Every row comes from one small tree of marks. Brackets hold a mark, then the marks that hang from it, in alphabetical order. Every link used is in the known rows. Which tree was each row made from?
Known rows:
[nepil [kize fuva nugit]]: [ -4   0   2   2  -1   7  26  -6   5   7  12  24 -12 -17  21  -1   1 -12
  -6  -6  -9   9 -19]
[pubi [kize fuva [nugit [suna zevi]]]]: [ -7   0   9  -3  -5   6  31 -13  12  12  17  28 -20  -2  14   8  -2  -8
  -2  -9 -19 -13  -9]
[kize nugit]: [ -9   3   0   2  -3   2  15 -15   9   4  12  17 -12 -11   0   2  -3  -5
   4  -3  -5   8  -6]
[nepil [kize [nugit suna]]]: [-11   2   5  11  -4  10  15  -6   3  13   8  35 -15 -10   9   6  -1   3
  -9   1  -8  -1   7]
[pubi kize]: [ -4   3  -3   2  -2   2  -5 -11   3   8   2  14  -5   7   7   2   1 -12
  -1   1  -9  -7 -27]
[nepil kize]: [  0   1  -5   5  -3   8   2  -7  -4   6  -1  19  -4  -9   9   0   2  -4
  -3   4  -4   7 -14]
[suna [fuva leger] zevi]: [ -3   2  15   7  -5   4  17 -39  -3  -4  11   0   3 -18 -11   5   0 -17
  18  -3 -10  -3 -15]
[zevi [kize [fuva leger] [nugit suna]]]: [-11   7  28  16   2   6  36 -19  12  12  15  38  -6  -2  14   4  -3 -10
   0  -7  -4 -15   9]
[fupib [suna fuva zevi]]: [  5  -4  -7  -7  -7   9  16 -28  -3  -2   3  23   1 -22  -8   5   0  -6
  16  -3 -11   0  19]
[zevi [kize [nugit [suna fuva]]]]: [ -3   3  22  13   0   4  27 -24  13   7  15  38  -2  -7   7  11  -3  -4
   0  -9  -6  -9  20]
[fuva [leger kize [nugit [suna zevi]]]]: [  1   8  10   8   0  -3  17 -41 -12   3  -6  15  -9  -8  22   6  -4 -18
   8  10  -4 -10 -19]
[pubi [kize nugit]]: [-10   5   0   1  -1  -1   9 -12   9  11   9  22 -11  -1   3   4  -2 -10
  -5  -3 -11  -3 -19]
[leger kize [nugit [suna fuva zevi]]]: [ 12   1   4   4   0  -3  21 -40  -7  -3  -2  12  -5 -15  30  11  -1 -20
   9   4  -9  -8 -18]
[suna [zevi [kize [fuva [leger nugit]]]]]: [ 10   6  23   1   2   0  26 -46   8   2   1  23   0 -15  25   0  -2 -24
   9  -4   1  -1 -13]
[fupib [kize [fuva leger] nugit]]: [-17   2  14  11  -5   6  26 -33  13   5  12  12  -3 -10   7  -6  -4 -26
   4  -7  -2  -3  -9]
[fupib [kize nugit] [suna fuva zevi]]: [ -3  -7  -2  -6 -12  11  23 -45   3   1   4  32  -2 -29 -15   2  -6  -8
   7 -12  -8   2  40]
[nugit [suna [fuva leger] [zevi kize]]]: [  1   4  30  13  -4   6  21 -40   1   5  10  27   6  -8  -6  11  -3  -8
   9  -4  -7 -15  15]
[fupib suna]: [ -3   1 -15  -2  -3   9   2  -7  -1   5  -4  28  -3  -7  -1  -2  -1  -3
   8   3  -2   0  14]
[pubi [kize [fuva leger] nugit]]: [-16   7  14   6   2   2  26 -17   9  11  13  15  -9  -1  12   0  -1 -29
   1  -5 -13 -12 -37]
[kize [fuva leger] [nugit suna]]: [-20   5  16  15   0   7  33 -12  11  10  18  18 -12  -4  14   2  -2 -16
   6  -2 -10 -15 -10]
[leger [nugit suna]]: [ -4   4   1   9  -1   5   4 -17  12   4  -2  20 -11   1  30   4   1 -10
   5   6  -1  -8  -7]

Write each row's tree:
[ -5   2   5  13   1  -2  29 -20  -5   4  10  15  -6 -10  16  10  -3 -12
   2  -1 -13  -9 -10] | [leger [kize [nugit [suna fuva]]]]
[  1   0   8   3  -4  -2  35 -31  -8   2  12  20 -10 -17   5  13  -5  -6
   5  -5 -16  -5  -3] | [leger [kize [nugit [suna fuva zevi]]]]
[-10   7  33  22   1   2  30 -33   8   9  16  32   1  -8  -1  10  -4 -12
   4  -7  -6 -16  17] | [zevi [kize [nugit [suna [fuva leger]]]]]
[ 10   1   0  -2   0  -1  29 -27  -2   1  -2  19 -13  -8  44   5  -1 -18
   6   3  -8  -7 -26] | [leger [kize fuva] [nugit [suna zevi]]]
[-20   6  19  13   2   5  27 -11  10  15  16  22 -12   7  15   4  -1 -25
  -2  -4 -16 -25 -26] | [pubi [kize [fuva leger] [nugit suna]]]
[  2   4  13   1   2   1  30 -17  15   7  12  35  -4  -9  17   0  -3  -8
  -2 -11  -3   5   1] | [zevi [kize fuva nugit]]
[ -1  10   4  12   5  -8  10 -35 -12   1 -10   5  -1  -7  24   0  -2 -30
   9  10   1  -2 -43] | [fuva [leger kize nugit]]
[  8  -1   5 -13  -3   7  39 -25   6   8   7  57  -8 -23   2   1  -5  -1
   2 -11  -6   5  34] | [fupib [suna [zevi [kize fuva nugit]]]]
[-13   3  18   5  -5   7  41 -24   7   7  20  22 -15 -11   4   5  -3 -12
   8  -4 -13 -10  -5] | [kize [fuva leger] [nugit [suna zevi]]]
[-16   0   7  10  -6  10  21 -45   1   4   4  24   6 -19 -14  -2  -5 -22
   8  -6  -4 -10  26] | [fupib [kize nugit] [suna [fuva leger]]]
[ -9  -5  -9  -3  -7  13  22 -21  12   7   4  36  -6 -13  10  -7  -4 -15
   2  -8  -3  -2  24] | [fupib [kize fuva nugit] suna]
[ -6   8   9   8   6   0  12 -26  10   6   0   4  -5   3  35  -2   2 -41
   5   2  -7 -15 -50] | [pubi [kize [fuva [leger nugit]]]]
[-11   9   7  11   3  -8  23 -28 -14   4   4  14  -6 -13  -1   2  -5 -18
   4   3  -5   1 -26] | [fuva [leger [kize nugit]]]
[  1   5  31   6  -2   0  34 -51   2   3  15  26   3 -25 -16   9  -5 -13
   8 -11  -8   2  10] | [suna [fuva leger] [zevi [kize nugit]]]
[ -5   0   7   1  -9  10  23 -18   1  10  10  37 -19 -19   0   9  -2   6
  -7  -1 -12   4  14] | [nepil [kize [nugit [suna zevi]]]]
[ 11   6  27   8   1  -2  19 -58   5  -2   0  18   7 -20  10   7  -2 -25
  12  -5  -1  -2  -5] | [suna [fuva [leger nugit]] [zevi kize]]
[ -8  -1   6   8  -2  11  30  -1   8  12  14  32 -16 -10  26   3   0  -7
  -7  -3 -11  -4  -4] | [nepil [kize fuva [nugit suna]]]
[ -8   1  19  12  -5   8  20 -33   0   1  13   7   0  -9  -7  10   0 -13
  16  -1 -12 -16  -4] | [nugit [suna [fuva leger] zevi]]
[-11   1  11  12  -3   5  24 -17  11   4  17  17  -8  -8   7   9  -2  -8
   6  -6 -12  -9   3] | [kize [nugit [suna fuva]]]
[ -4  -3   8  -1  -7  12  37 -12   5  10  17  36 -20 -20  17   6  -1  -2
  -6  -6 -14   0   3] | [nepil [kize fuva [nugit [suna zevi]]]]
[ -6   4  14  16   4  10  19 -18   3   9   0  20  -7  -6  43   0   3 -28
   1   6  -4 -13 -26] | [nepil [kize [fuva [leger [nugit suna]]]]]
[ -7   8  25  10   3   0  32 -25  10   8  13  30  -2  -9   8  -1  -4 -18
   2  -9  -2  -1  -6] | [zevi [kize [fuva leger] nugit]]
